Known rows, with every step that occurs:
duvu-godes-kifi-pufo-vigun: +0.58 -1.82 -2.61 -3.01 -1.73 -2.31 -5.71 +2.10 +1.45 +0.97 -0.94 +4.48 -0.72 +3.16 -3.76 +2.65 -5.52 -4.74 +1.64 -0.09 +2.27 -5.09 +1.51
vigun-fibim-kifi-darab-duvu: +1.36 +3.73 -5.39 +2.53 +1.04 -2.05 -1.28 -6.53 +2.61 +0.30 +2.37 -4.47 +5.15 -0.37 +0.65 -0.40 +2.02 +4.43 -4.41 -3.41 +3.24 +4.60 -6.75
darab-duvu: +1.42 +3.12 -1.67 +3.75 +2.68 -4.38 -6.82 -5.25 -0.10 -0.83 +0.86 -0.46 +2.86 -1.26 +2.33 -0.31 +1.95 -0.01 -5.92 +1.89 +5.17 +0.06 -2.60
godes-kifi-darab-duvu-pufo-vigun: -0.53 +2.50 -3.42 -4.95 -1.10 -1.83 -4.46 -3.87 +3.15 -2.88 -2.45 -1.87 -1.00 +4.96 -3.48 -0.01 -3.93 -2.15 -2.14 -1.79 +2.07 -1.73 -3.20
darab-vigun-fibim-kifi: +2.99 +0.02 -5.48 +3.49 +0.57 -3.51 -1.38 -4.67 +0.53 +3.24 +3.28 -2.42 +7.38 -2.08 -0.65 -1.85 +1.56 +1.88 -3.73 -1.81 +4.42 +0.76 -6.15
pufo-duvu-godes: +1.23 -1.71 +0.06 -0.13 +4.46 -0.41 -1.01 -0.43 +0.40 +1.18 +1.44 +5.17 +2.40 +0.29 -2.89 +1.37 -0.61 -3.40 -0.15 +1.36 +3.43 -1.69 +1.95
pufo-duvu-godes-kifi: +0.37 -1.19 +1.13 -0.06 +2.72 -0.61 -2.67 +1.48 +0.20 +1.73 +2.26 +5.17 +1.84 +2.10 -3.83 +2.97 -2.28 -3.19 +2.00 +0.83 +3.79 -4.32 +3.06
darab-vigun-fibim-kifi-pufo: +2.88 -2.08 -8.02 +2.74 -0.73 -4.77 -1.02 -2.90 +1.03 +2.31 +0.09 -2.79 +5.99 -0.62 +1.37 +0.45 -0.64 +1.09 -2.95 -2.75 +4.84 +3.28 -6.16
vigun-fibim-duvu-godes: +4.22 -1.86 +1.51 +2.64 +2.87 +2.24 -4.14 -2.71 +0.90 +5.85 +5.69 +4.63 +3.81 +0.13 -4.82 +2.40 +1.52 +2.11 +2.55 -2.46 +5.38 -3.76 +1.30
godes-duvu-pufo-vigun: +2.46 -2.09 -2.96 -4.18 +3.92 -2.50 -1.72 -0.26 -2.24 -1.40 -0.52 -0.03 -0.21 +1.58 -6.69 -1.26 +0.58 -2.94 -2.87 +1.70 +3.50 -0.39 +1.13
godes-kifi-darab-vigun-fibim-duvu: +3.20 -0.63 -1.46 +1.20 -3.58 -0.59 -3.47 -6.74 +2.14 +5.89 +1.67 -0.63 +2.34 +0.97 -4.33 +2.59 -1.09 +1.17 +2.48 -4.25 +4.41 -3.96 -2.85
godes-duvu: +3.68 -0.58 -0.85 +2.31 +4.82 -3.31 -3.86 -1.96 -3.52 +0.85 +1.50 -0.50 -0.12 -1.73 -3.04 -0.18 +3.60 -0.34 -4.14 +2.93 +4.24 -0.45 +2.91
duvu-godes-kifi: +2.90 +0.51 +1.09 +2.32 +2.96 +0.40 -7.30 +0.20 +1.04 +3.09 +2.86 +3.25 -0.12 +1.58 -3.73 +1.32 -1.84 -1.32 +0.22 +0.70 +3.58 -7.31 +4.04
vigun-godes-kifi-darab-duvu-pufo: +0.92 +2.40 -3.50 -2.22 +1.53 +0.23 -4.06 -2.73 +0.60 -2.10 -3.43 -4.61 -1.87 +4.83 -0.65 +0.53 -4.15 -1.02 -0.16 +0.43 +2.57 -1.27 -0.67
duvu-pufo-vigun-fibim: +3.17 -0.53 -4.70 -0.97 +0.46 +0.83 -1.55 -2.23 +0.65 +2.27 +2.68 +2.34 +5.21 +3.29 -5.59 -0.41 -1.21 +0.23 +0.12 +0.42 +3.86 -1.54 -2.96
duvu-pufo-vigun-fibim-kifi-darab: +2.69 +0.35 -6.58 -4.41 +0.91 +1.82 +2.12 -4.05 +2.44 +1.35 +1.55 -1.33 +3.77 +2.86 -5.41 -1.09 -0.57 +1.91 +0.15 -3.90 +1.31 +3.25 -4.47
kifi-pufo-duvu-godes: +0.90 -3.48 -2.36 -0.97 +3.36 -2.03 -0.66 +1.55 +1.49 +0.12 -1.43 +4.57 +1.02 +1.28 -0.86 +3.71 -2.60 -4.20 +0.62 +0.35 +3.89 +0.34 +1.62
vigun-fibim-duvu: +4.36 -0.16 +0.25 +3.84 +1.82 +0.06 -3.95 -5.39 -1.60 +6.30 +5.61 +2.84 +5.18 -1.20 -1.98 +2.88 +3.62 +3.78 +1.82 -0.31 +6.11 -0.97 -0.12
darab-duvu-godes-kifi-pufo-vigun: -1.79 -0.09 -3.25 -2.64 -2.34 -5.20 -7.08 +1.23 +2.57 -2.31 -1.95 +2.44 +0.82 +3.37 -1.39 +1.79 -5.85 -5.09 -2.11 -1.22 +3.19 -3.37 -2.36
fibim-vigun-godes-kifi-darab: +3.42 +0.46 -1.39 -2.76 +0.46 +1.54 -5.88 -3.46 -3.09 +2.64 -0.31 -2.57 +1.16 -0.29 -0.65 -0.54 +0.00 +3.01 +5.17 -0.19 +0.08 -2.36 +3.64
godes-kifi-pufo-duvu: +0.35 -1.37 -2.74 +0.56 +0.24 -4.08 -2.30 +0.84 -1.41 +1.05 -0.50 +2.40 +1.53 +1.90 +0.80 +5.45 -2.14 -2.62 +2.43 +2.17 +4.38 +0.66 +1.04
vigun-godes-kifi-pufo: +2.49 -0.72 -4.10 +0.44 -0.50 -2.82 -5.37 +0.47 -3.40 +1.92 -2.11 -0.50 -0.69 +1.38 +2.00 +3.27 -3.31 -1.82 +3.08 +3.58 +3.40 -1.72 +1.87

Rows:
+1.67 -0.65 -5.27 +0.37 -4.92 -2.83 -4.19 +0.00 -0.18 +3.70 +1.24 +2.78 +4.45 +2.74 -3.14 +3.67 -3.66 -1.05 +2.74 +0.66 +3.95 -1.86 -2.97 => godes-kifi-pufo-vigun-fibim
+1.31 +3.40 -2.27 +0.00 +2.22 -0.32 -5.65 -4.16 +3.16 -1.71 -1.39 -3.04 -1.89 +5.08 -1.67 +1.35 -2.43 +0.75 -2.77 -2.06 +3.49 -1.36 -0.72 => godes-kifi-darab-duvu-pufo
+0.43 -1.89 -7.12 -5.35 -0.49 -5.18 -0.18 -1.05 -3.82 -0.63 -3.08 -0.98 +2.05 -1.45 +2.49 -0.38 -1.69 -2.89 +1.30 +2.02 +0.87 +4.78 -2.94 => fibim-kifi-pufo-vigun-godes
-0.28 +2.12 -5.72 -6.24 +1.90 -2.66 -0.71 -5.66 +3.09 -4.41 -2.47 -3.94 +1.06 +2.06 -0.89 -2.46 -0.65 -0.59 -5.07 -3.60 +1.40 +4.52 -5.66 => fibim-kifi-darab-duvu-pufo-vigun
+3.16 -3.98 -5.50 -4.11 +3.18 -0.77 +0.73 -2.24 -0.83 -1.53 -6.10 -6.51 -3.44 +1.72 -4.95 -2.66 -2.43 -4.20 -2.89 +0.24 +2.11 -0.19 -0.03 => kifi-darab-vigun-godes-duvu-pufo
+0.48 +0.78 -3.39 -5.34 -3.44 -0.90 -3.12 -3.31 -1.35 +1.77 -3.14 +0.08 -0.67 +0.98 -3.42 -0.10 -3.70 -3.88 +3.50 +2.57 -0.48 -3.42 -0.32 => pufo-vigun-godes-kifi-darab
+0.68 +3.41 -3.80 +0.24 +2.69 -3.56 -2.59 -7.12 +1.72 -1.62 -0.45 -4.44 +1.30 -1.70 +2.83 -1.46 +2.27 +2.10 -6.06 -2.55 +2.30 +4.31 -3.81 => fibim-kifi-darab-duvu
+2.73 +1.21 -2.14 -0.92 +0.21 +0.54 -4.16 -3.57 -1.72 +2.72 -2.05 -1.58 -1.65 +1.10 -1.26 +0.78 -1.90 -0.98 +2.84 +2.68 +0.84 -3.05 +2.01 => vigun-godes-kifi-darab
+2.29 -1.28 -4.30 +0.39 +0.25 -3.27 -3.65 -4.12 -2.08 +1.60 -2.83 -1.52 +2.10 -2.32 +0.89 -2.52 -1.21 -4.08 -2.34 +3.88 +3.37 -2.74 -2.12 => darab-vigun-godes
-1.38 +1.01 -4.02 -4.90 -0.59 -3.23 -4.68 -0.60 -1.71 -2.78 -1.84 -1.50 +1.87 +4.14 -1.72 -1.08 -4.72 -3.87 +0.07 +2.96 +2.95 -2.04 -3.30 => darab-duvu-pufo-vigun-godes-kifi
+2.67 -1.54 -0.19 -4.95 +2.19 -0.04 -3.00 -4.58 -1.48 +1.37 +1.22 +3.35 +0.73 +1.36 -3.54 +0.47 +0.86 -1.16 +1.21 -0.91 +4.39 -0.99 +0.45 => fibim-duvu-pufo-vigun
+2.36 +0.42 -4.65 -0.32 +1.09 -3.15 -1.17 -7.30 +2.24 +0.56 -1.72 -4.19 +0.81 -2.51 +0.37 -2.82 +0.98 -0.27 -4.99 -3.12 +1.65 +1.17 -3.44 => fibim-kifi-darab-vigun
+1.07 +1.60 -0.33 +2.67 +3.77 -2.24 -6.84 -2.69 +2.34 -0.71 +1.10 +1.28 +1.71 +0.22 -0.47 -0.85 -0.33 -1.61 -5.74 -0.26 +4.58 -2.77 -0.82 => darab-duvu-godes
+3.79 -1.69 -1.60 +3.22 -0.65 -2.07 -3.46 -6.42 +0.02 +5.44 +3.14 +0.94 +5.65 -1.66 -2.12 +0.59 +1.64 +0.92 -0.41 -1.96 +6.32 -1.99 -3.75 => darab-vigun-fibim-duvu
+0.38 +1.34 -4.86 -0.80 -0.29 -1.71 -3.11 -3.06 +1.62 -0.98 +1.88 +0.44 +6.36 +3.70 -3.42 -0.88 -1.46 -0.12 -3.26 -0.40 +4.81 +0.88 -6.66 => darab-duvu-pufo-vigun-fibim
+0.29 -3.64 -7.11 -6.30 +1.17 -6.97 +1.11 +1.66 -5.73 -1.80 -3.64 -3.48 +0.71 -1.88 -0.82 -0.33 -0.05 -3.68 -0.62 +2.25 +1.57 +5.84 -1.15 => fibim-kifi-pufo-vigun-godes-duvu
+0.59 +1.65 -5.86 -2.58 -1.48 +0.10 -1.12 -5.38 +4.45 -1.13 -0.71 -1.25 +3.52 +4.42 -4.76 -0.69 -2.24 -0.13 -2.78 -2.64 +3.14 +1.31 -6.97 => kifi-darab-duvu-pufo-vigun-fibim
+1.24 -0.39 -3.75 -3.69 -0.75 -2.78 -3.05 -2.87 -3.75 +1.43 -1.54 +1.68 +2.29 -1.28 -0.86 -1.56 -0.84 -4.17 +0.40 +5.39 +1.50 -1.40 -1.42 => pufo-vigun-godes
+5.04 -0.95 -0.50 +1.88 +3.89 +2.67 -2.70 -4.18 -0.82 +4.84 +5.05 +2.07 +3.81 +2.46 -3.77 +2.88 +2.24 +3.98 +2.37 -1.85 +6.43 -0.54 +0.54 => vigun-fibim-duvu-pufo
+0.60 +1.92 -2.06 -2.41 +0.11 -1.62 -7.00 -4.18 -2.19 -0.90 -1.12 -4.99 +2.67 +0.05 +1.39 -1.14 -0.79 +2.61 +1.94 -0.79 +1.10 -0.58 +0.15 => fibim-vigun-godes-kifi-darab-duvu
+0.82 +3.95 -1.53 +1.75 -0.20 -2.86 -7.19 -5.39 +2.07 -0.57 -0.72 -2.42 -0.53 +1.27 -0.10 +1.05 -0.73 +0.42 -3.15 -0.83 +2.93 -1.76 -1.48 => godes-kifi-darab-duvu
-0.43 -2.13 -1.60 -2.48 -0.15 -0.97 -0.54 -1.70 +4.36 +0.70 -2.14 +1.46 -0.03 +2.25 -5.19 +0.99 -5.08 -5.88 +0.35 -2.51 +1.97 -4.60 -0.68 => pufo-duvu-godes-kifi-darab-vigun
+3.23 +0.54 -4.32 +2.95 -3.37 -0.53 -3.89 -5.13 +3.15 +4.62 +0.62 -1.73 +2.85 +1.87 -4.22 +0.36 -2.66 +0.31 -0.22 -2.05 +3.20 -4.41 -3.86 => godes-kifi-darab-vigun-fibim
+3.52 -2.80 -0.99 +0.06 -0.43 +2.08 -1.75 -5.75 +4.71 +4.96 +0.92 +1.22 +2.17 +0.17 -5.73 +0.69 -1.60 -0.59 +0.68 -5.92 +4.13 -4.24 -1.97 => kifi-darab-vigun-fibim-duvu-godes
+0.81 -2.85 -0.06 -4.61 -1.47 -2.01 -5.46 +0.49 +0.21 +2.07 +0.17 +5.16 -1.11 +2.26 -3.74 +4.16 -3.78 -3.57 +4.38 -2.67 +3.49 -4.39 +2.47 => fibim-duvu-godes-kifi-pufo-vigun
+4.29 -3.44 -2.10 -3.85 +7.46 +0.41 -2.86 +0.88 -6.77 -0.73 +0.50 -4.21 +1.72 +0.29 -3.37 -2.33 +1.88 +2.21 +1.53 +1.37 +2.82 +0.84 +5.37 => fibim-vigun-godes-duvu-pufo
+1.00 -1.69 -6.42 +1.15 +1.53 -3.59 +3.15 -0.39 -0.76 +2.11 +2.25 +0.38 +7.30 +0.14 +1.18 +3.84 +0.99 +1.89 +0.92 -0.77 +4.65 +7.06 -4.05 => vigun-fibim-kifi-pufo-duvu
+3.75 -2.29 -2.96 -2.04 +6.83 -0.43 -1.17 +1.10 -4.84 -0.49 -1.48 -2.97 -1.09 +1.71 -3.74 -0.72 +0.37 -1.52 -0.77 +4.12 +3.28 +0.48 +3.65 => vigun-godes-duvu-pufo
+3.83 -2.47 -1.43 -2.12 +5.10 -2.19 -4.20 -0.50 -7.80 +0.62 +0.97 -3.04 +2.84 -2.95 -1.59 -2.35 +3.88 +2.25 +0.93 +2.56 +2.04 +0.85 +4.76 => fibim-vigun-godes-duvu
+1.75 +1.28 -5.75 -2.49 -1.57 -0.71 +0.83 -5.48 +1.75 +2.80 +2.04 -0.65 +5.32 -0.86 -3.62 -1.06 +0.96 +1.78 -0.47 -2.62 +0.84 +2.71 -5.45 => pufo-vigun-fibim-kifi-darab
+4.56 -1.50 -1.81 +0.31 +7.13 -1.03 -2.80 -0.44 -2.51 -0.49 +0.85 -1.63 -1.15 +1.68 -4.67 -0.37 +1.93 +0.02 -3.40 +1.58 +4.75 -0.44 +3.75 => godes-duvu-pufo
+3.66 -0.26 -6.31 +3.19 +1.50 -2.46 -1.36 -1.60 -0.35 +3.34 +2.78 -1.26 +5.22 -0.33 +1.40 +2.14 +1.40 +3.89 -0.75 -1.29 +4.15 +4.24 -2.78 => vigun-fibim-kifi-pufo
+0.97 -0.77 -3.32 -5.46 +0.14 -0.26 -3.28 -0.02 -3.07 +0.43 -1.02 +0.61 +0.51 +4.08 -3.97 -0.38 -4.13 -3.54 +3.53 +3.93 +1.96 -3.72 +0.69 => duvu-pufo-vigun-godes-kifi
+1.57 -2.37 -5.80 -0.07 -2.72 -4.79 -4.73 -0.51 -1.86 +1.17 -4.37 -2.14 +0.14 +0.82 +1.77 +1.06 -5.28 -4.61 +0.71 +2.70 +3.49 -3.08 -1.47 => darab-vigun-godes-kifi-pufo
+2.48 -2.89 +0.51 +1.92 -0.72 +0.31 -5.22 -2.03 +1.96 +6.03 +4.25 +2.65 +4.11 +1.60 -5.81 +1.84 -2.49 -0.75 +2.38 -3.76 +5.86 -7.42 -0.73 => darab-vigun-fibim-duvu-godes-kifi
+0.36 +1.91 -4.44 -4.78 +0.21 -1.74 -3.07 -5.78 +3.42 -3.60 -3.22 -1.34 -0.25 +3.15 -2.51 -1.61 -2.20 -2.43 -4.70 -1.62 +2.15 +0.81 -4.37 => kifi-darab-duvu-pufo-vigun
+2.57 -0.18 -5.82 -2.40 +2.19 +0.21 +0.58 -2.13 -0.01 +1.89 +4.47 +0.18 +6.29 +2.47 -4.34 -1.38 +0.41 +2.17 -0.28 -1.59 +3.14 +2.24 -4.19 => duvu-pufo-vigun-fibim-kifi
+2.93 -2.40 +1.42 -0.14 +1.88 -0.17 -6.67 +0.36 +0.22 +3.41 +0.83 +3.83 -1.85 +2.62 -1.84 +5.40 -2.55 -0.85 +3.83 -2.49 +4.87 -4.34 +5.05 => fibim-duvu-godes-kifi-pufo
+2.43 -0.72 -0.86 -0.59 -1.72 -1.12 -2.71 -5.51 -1.39 +5.05 +4.51 +4.27 +5.88 -1.05 -3.94 +1.42 +2.26 +0.99 +2.58 -0.28 +4.63 -0.94 -2.86 => pufo-vigun-fibim-duvu
